Known rows, with every step that occurs:
zadamuf, rozu: [-0.05  0.15  0.12  0.03  0.02  0.14 -0.19 -0.10  0.29  0.19  0.01 -0.03
 -0.01 -0.03 -0.35  0.37 -0.43  0.05  0.15 -0.23 -0.19 -0.24 -0.08 -0.02
 -0.28]
zovitem, nidef: [ 0.28  0.20  0.28 -0.33 -0.04 -0.19 -0.07 -0.10  0.32  0.13  0.24  0.06
 -0.27 -0.03 -0.06 -0.20 -0.52 -0.09  0.42 -0.07 -0.02 -0.06  0.03 -0.04
 -0.05]
bamel, dunu, zadamuf: [ 0.06 -0.17  0.23 -0.12 -0.12  0.39  0.03 -0.10  0.38  0.14  0.05  0.19
  0.16  0.07 -0.04 -0.01  0.13  0.02  0.20 -0.37 -0.13 -0.16 -0.31 -0.08
 -0.14]
zadamuf, bomik, muziv: [-0.10 -0.05  0.24  0.08 -0.06  0.02  0.12 -0.06  0.19 -0.02 -0.23 -0.14
 -0.24  0.14 -0.28  0.01 -0.14  0.23 -0.07 -0.18 -0.03 -0.41  0.17 -0.23
  0.01]
nidef, lifosos, lutu: [-0.03 -0.19 -0.22 -0.14  0.19  0.10  0.19  0.04  0.12 -0.18 -0.03 -0.17
  0.05 -0.26  0.03 -0.03 -0.42  0.19 -0.01  0.13 -0.14  0.12 -0.10  0.12
 -0.21]
zovitem, nidef, lifosos, lutu, muziv, gigo: [ 0.27  0.18  0.05 -0.10  0.03 -0.31 -0.05  0.00 -0.08  0.14  0.30 -0.13
 -0.14 -0.04  0.09  0.08 -0.20  0.04  0.05  0.27  0.16  0.25  0.24  0.34
 -0.01]
bomik, muziv, lutu, lifosos: [-0.23  0.12  0.03 -0.20 -0.18 -0.07  0.10  0.15  0.04 -0.10  0.18 -0.08
 -0.08  0.19 -0.01 -0.12  0.10  0.04  0.05  0.44  0.23  0.10 -0.10  0.04
  0.30]
zadamuf, dunu, bamel: [-0.05 -0.10  0.21  0.13  0.00  0.38 -0.02  0.02  0.22 -0.09 -0.25  0.09
  0.23  0.01  0.30  0.12  0.12 -0.15  0.32 -0.42 -0.22 -0.01 -0.32 -0.03
  0.13]
zadamuf, bomik, muziv, lutu, lifosos, nidef, zovitem: [-0.04  0.04 -0.09  0.05  0.01  0.07 -0.05  0.23  0.04  0.00  0.02  0.55
 -0.26  0.34  0.15 -0.06  0.05  0.39 -0.10  0.25 -0.08  0.10  0.11 -0.36
  0.40]
muziv, gigo: [ 0.18 -0.08  0.01 -0.24 -0.09  0.01 -0.02  0.07  0.27  0.17  0.19 -0.22
 -0.10  0.19 -0.16  0.24 -0.25  0.09  0.08  0.04 -0.06 -0.06  0.16  0.11
 -0.18]
rozu, zadamuf, bomik: [ 0.22 -0.16  0.10  0.05  0.01  0.16  0.24  0.29  0.31 -0.21 -0.35  0.01
 -0.05 -0.05 -0.11  0.18 -0.34  0.21  0.04 -0.22 -0.13 -0.03 -0.16 -0.30
 -0.03]
zefug, zadamuf: [ 0.25 -0.39 -0.02 -0.31 -0.12  0.06  0.02 -0.04  0.23  0.28  0.11 -0.04
  0.04  0.25 -0.14 -0.07 -0.09 -0.16  0.25 -0.08  0.01 -0.22  0.09 -0.07
 -0.39]
lutu, lifosos, nidef: [-0.18 -0.18 -0.42 -0.07 -0.05  0.24 -0.38 -0.11 -0.16  0.01  0.17  0.40
  0.07 -0.05  0.22 -0.42  0.00  0.17  0.19  0.16 -0.22 -0.02 -0.17 -0.08
  0.21]
dunu, bamel: [-0.02 -0.33  0.14 -0.07 -0.11  0.45 -0.01 -0.09  0.30 -0.06 -0.05 -0.05
  0.19  0.01  0.24 -0.13 -0.15  0.01  0.50 -0.18 -0.16  0.07 -0.25 -0.03
  0.03]
rozu, zadamuf: [ 0.18  0.00 -0.10 -0.18 -0.11  0.18  0.13  0.18  0.11 -0.17 -0.15 -0.01
  0.06  0.02 -0.14  0.00 -0.24  0.07  0.32  0.02 -0.03  0.26 -0.17 -0.08
  0.08]
lutu, muziv: [-0.01  0.15  0.01 -0.16 -0.18  0.26 -0.27 -0.25 -0.20  0.05  0.18 -0.20
 -0.06 -0.07 -0.19 -0.32 -0.09 -0.06  0.30  0.09 -0.02  0.12  0.07 -0.05
 -0.05]
lutu, lifosos: [-0.12 -0.16 -0.13 -0.35 -0.11  0.19 -0.07 -0.08  0.16 -0.06  0.21  0.21
  0.09 -0.12  0.07 -0.29 -0.29  0.02  0.26  0.20 -0.24 -0.02 -0.11 -0.02
  0.08]
zovitem, nidef, lifosos, lutu: [ 0.17  0.01  0.01 -0.19  0.20 -0.23  0.17  0.02  0.22 -0.08  0.09  0.01
 -0.12 -0.26  0.12 -0.09 -0.56  0.09  0.13  0.10 -0.04  0.12 -0.05  0.15
 -0.11]
zovitem, nidef, lifosos, lutu, muziv: [ 0.12  0.21  0.02 -0.10  0.07 -0.13 -0.09 -0.15 -0.19 -0.02  0.19 -0.06
 -0.10 -0.29  0.09 -0.29 -0.28 -0.01  0.19  0.22  0.07  0.29  0.05  0.17
  0.01]
zefug, zadamuf, bomik, muziv, gigo: [ 0.21 -0.32  0.22  0.03 -0.13 -0.26  0.19  0.13  0.26  0.35 -0.06 -0.14
 -0.16  0.54 -0.22  0.40  0.14  0.12 -0.20 -0.11  0.17 -0.50  0.43 -0.02
 -0.18]
zovitem, nidef, lifosos: [ 0.22  0.12  0.08 -0.32  0.23 -0.04  0.03  0.06  0.32 -0.04  0.06  0.07
 -0.09 -0.03 -0.20 -0.07 -0.76 -0.05  0.45 -0.08 -0.05  0.07 -0.15  0.07
 -0.07]
zovitem, nidef, lifosos, lutu, muziv, bomik, zadamuf, dunu: [ 0.09  0.42 -0.03  0.24  0.21 -0.60  0.02  0.01 -0.49 -0.05 -0.01 -0.01
 -0.02 -0.19  0.09  0.12  0.28 -0.36 -0.39  0.04  0.22  0.13  0.18  0.31
  0.09]
lifosos, nidef, zovitem: [ 0.15 -0.01 -0.27 -0.18  0.03  0.33 -0.28 -0.04  0.05  0.12  0.11  0.47
 -0.18  0.21 -0.01 -0.19 -0.26  0.28  0.27  0.03 -0.35  0.18  0.15 -0.30
  0.08]
nidef, lifosos, lutu, muziv, bomik, zadamuf, dunu: [-0.10  0.24 -0.24  0.27  0.20 -0.31  0.04  0.02 -0.57 -0.14 -0.11 -0.16
  0.12 -0.19  0.01  0.19  0.41 -0.27 -0.50  0.07  0.12  0.13  0.14  0.28
  0.00]
lutu, muziv, bomik: [-0.03  0.02 -0.16 -0.15  0.02 -0.02 -0.14 -0.10 -0.30  0.07  0.04 -0.35
  0.06 -0.02 -0.21 -0.25  0.11 -0.29  0.03  0.30  0.32  0.20  0.35  0.06
 -0.17]
lifosos, lutu, muziv, bomik, zadamuf, dunu: [-0.07  0.27 -0.11  0.28  0.00 -0.39 -0.04 -0.10 -0.58 -0.03  0.01 -0.17
 -0.01 -0.18  0.10  0.10  0.59 -0.28 -0.54  0.08  0.14  0.04  0.26  0.19
  0.01]
dunu, zadamuf: [-0.10 -0.30  0.07 -0.24 -0.04  0.23  0.08 -0.15  0.32  0.03  0.08 -0.07
  0.12  0.05  0.14 -0.28 -0.04  0.04  0.21 -0.23 -0.11 -0.08 -0.23 -0.14
 -0.08]

Rows:
[-0.09  0.04  0.10  0.03 -0.12 -0.11  0.33  0.43  0.13 -0.26 -0.17  0.03
 -0.05  0.18  0.04  0.12  0.11  0.18 -0.09  0.30  0.25  0.14 -0.19 -0.12
  0.40]
rozu, zadamuf, bomik, muziv, lutu, lifosos
[-0.08 -0.09 -0.33 -0.05  0.22 -0.12  0.05 -0.01 -0.36 -0.08 -0.04 -0.38
  0.16 -0.21 -0.05 -0.17  0.05 -0.16 -0.18  0.43  0.33  0.35  0.29  0.23
 -0.22]
nidef, lifosos, lutu, muziv, bomik
[-0.06  0.14 -0.04  0.19  0.04 -0.25 -0.11 -0.07 -0.05  0.19  0.06 -0.14
  0.03  0.01 -0.37  0.44 -0.09 -0.13 -0.25 -0.07  0.05 -0.23  0.17  0.17
 -0.30]
muziv, bomik, zadamuf, rozu
[-0.07  0.00 -0.34  0.08  0.07 -0.25  0.04 -0.10 -0.57 -0.10  0.12 -0.32
  0.08 -0.19 -0.08 -0.11  0.16 -0.13 -0.36  0.37  0.22  0.24  0.26  0.30
 -0.11]
nidef, lifosos, lutu, muziv, bomik, zadamuf
[-0.12  0.22 -0.08  0.35 -0.03 -0.37 -0.17 -0.22 -0.42  0.20  0.15 -0.21
  0.02 -0.20 -0.13  0.29  0.20 -0.10 -0.43  0.16  0.16 -0.04  0.29  0.26
 -0.22]
lifosos, lutu, muziv, bomik, zadamuf, rozu
[-0.15 -0.02 -0.33 -0.05 -0.01  0.14 -0.26  0.16 -0.11 -0.05  0.23  0.16
 -0.03  0.07  0.24 -0.25  0.14  0.14  0.07  0.33  0.07  0.16 -0.30 -0.05
  0.21]
muziv, lutu, lifosos, nidef
[-0.15  0.01 -0.21  0.29 -0.05 -0.02  0.00  0.38 -0.18 -0.20 -0.18  0.25
 -0.06  0.22  0.20 -0.05  0.36  0.31 -0.14  0.25  0.22  0.12 -0.25 -0.18
  0.52]
rozu, zadamuf, bomik, muziv, lutu, lifosos, nidef
[-0.19  0.01  0.17 -0.04 -0.08 -0.08  0.20  0.25  0.18 -0.14  0.01 -0.05
 -0.15  0.14  0.01  0.02  0.03  0.14 -0.14  0.27  0.16 -0.08 -0.09 -0.12
  0.23]
zadamuf, bomik, muziv, lutu, lifosos
[-0.21 -0.25  0.30  0.11 -0.05  0.03  0.23 -0.11  0.28  0.00 -0.24 -0.08
 -0.08  0.20 -0.02 -0.12  0.10  0.23 -0.11 -0.33  0.00 -0.43 -0.01 -0.28
  0.07]
dunu, zadamuf, bomik, muziv
[ 0.02 -0.09 -0.36 -0.24 -0.01  0.30 -0.29 -0.04  0.01  0.08  0.21  0.76
 -0.05  0.12  0.20 -0.33 -0.21  0.28  0.27  0.22 -0.42  0.22  0.08 -0.25
  0.26]
lutu, lifosos, nidef, zovitem
[ 0.10 -0.30  0.40  0.10  0.01  0.35  0.15  0.03  0.56  0.07 -0.17  0.19
  0.04 -0.01 -0.02  0.16 -0.01  0.16 -0.06 -0.57 -0.22 -0.41 -0.28 -0.30
 -0.23]
bamel, dunu, zadamuf, bomik
[-0.16 -0.06 -0.10  0.44  0.13  0.00  0.07  0.01 -0.45 -0.20 -0.23 -0.07
  0.39 -0.16  0.43  0.14  0.53 -0.26 -0.18 -0.07  0.09  0.27 -0.09  0.30
  0.19]
nidef, lifosos, lutu, muziv, bomik, zadamuf, dunu, bamel
[-0.12 -0.03  0.04  0.45 -0.06 -0.09  0.00 -0.12 -0.46 -0.09 -0.11 -0.08
  0.26 -0.16  0.52  0.04  0.73 -0.28 -0.22 -0.05  0.11  0.18  0.02  0.23
  0.19]
lifosos, lutu, muziv, bomik, zadamuf, dunu, bamel
[-0.04 -0.42  0.26 -0.02  0.09  0.20  0.21  0.00  0.51 -0.03 -0.15 -0.03
  0.01 -0.02  0.14 -0.09 -0.16  0.18 -0.06 -0.44 -0.20 -0.34 -0.21 -0.35
 -0.18]
dunu, zadamuf, bomik
[-0.09 -0.14  0.42  0.21 -0.10  0.16  0.19 -0.09  0.32  0.09 -0.27  0.14
 -0.04  0.21 -0.17  0.10  0.25  0.21 -0.12 -0.44 -0.01 -0.49 -0.06 -0.23
  0.03]
bamel, dunu, zadamuf, bomik, muziv
[-0.02  0.19 -0.08  0.12  0.08 -0.28  0.02  0.04 -0.23 -0.03 -0.09 -0.10
  0.01  0.03 -0.14  0.25  0.29 -0.31 -0.36 -0.15  0.03 -0.15  0.13  0.09
 -0.06]
muziv, bomik, zadamuf, dunu
[-0.02  0.04  0.32  0.15 -0.02  0.30 -0.13 -0.11  0.45  0.31 -0.02  0.28
  0.20  0.06 -0.22  0.47  0.01  0.03  0.12 -0.51 -0.18 -0.32 -0.33 -0.02
 -0.27]
bamel, dunu, zadamuf, rozu
[-0.05  0.34 -0.06  0.18  0.00 -0.23 -0.15 -0.08 -0.52  0.00 -0.02 -0.14
  0.01  0.00 -0.13  0.11  0.48 -0.38 -0.32 -0.05  0.12 -0.01  0.20  0.12
  0.03]
lutu, muziv, bomik, zadamuf, dunu
[ 0.14  0.24 -0.01  0.04  0.01  0.08  0.10  0.25  0.04 -0.18 -0.35  0.12
  0.09  0.03 -0.07  0.29  0.05 -0.09  0.11 -0.26 -0.12  0.14 -0.24 -0.07
  0.17]
rozu, zadamuf, dunu
[ 0.11  0.10 -0.12 -0.10  0.24 -0.39  0.03 -0.02 -0.28  0.01  0.07 -0.22
  0.02 -0.21  0.05 -0.23 -0.06 -0.26 -0.05  0.41  0.42  0.34  0.35  0.27
 -0.12]
zovitem, nidef, lifosos, lutu, muziv, bomik
[-0.04  0.07 -0.05 -0.05 -0.17  0.06 -0.16 -0.28 -0.28  0.01  0.21 -0.21
 -0.09 -0.30  0.11 -0.32  0.05  0.06  0.04  0.25  0.00  0.19  0.13  0.05
 -0.07]
lifosos, lutu, muziv
[ 0.01  0.28  0.05  0.10 -0.06 -0.05 -0.07 -0.07 -0.11 -0.05  0.01  0.04
 -0.09 -0.02 -0.12  0.21  0.10 -0.12 -0.15 -0.32 -0.27 -0.21 -0.11 -0.01
  0.03]
bomik, zadamuf, dunu
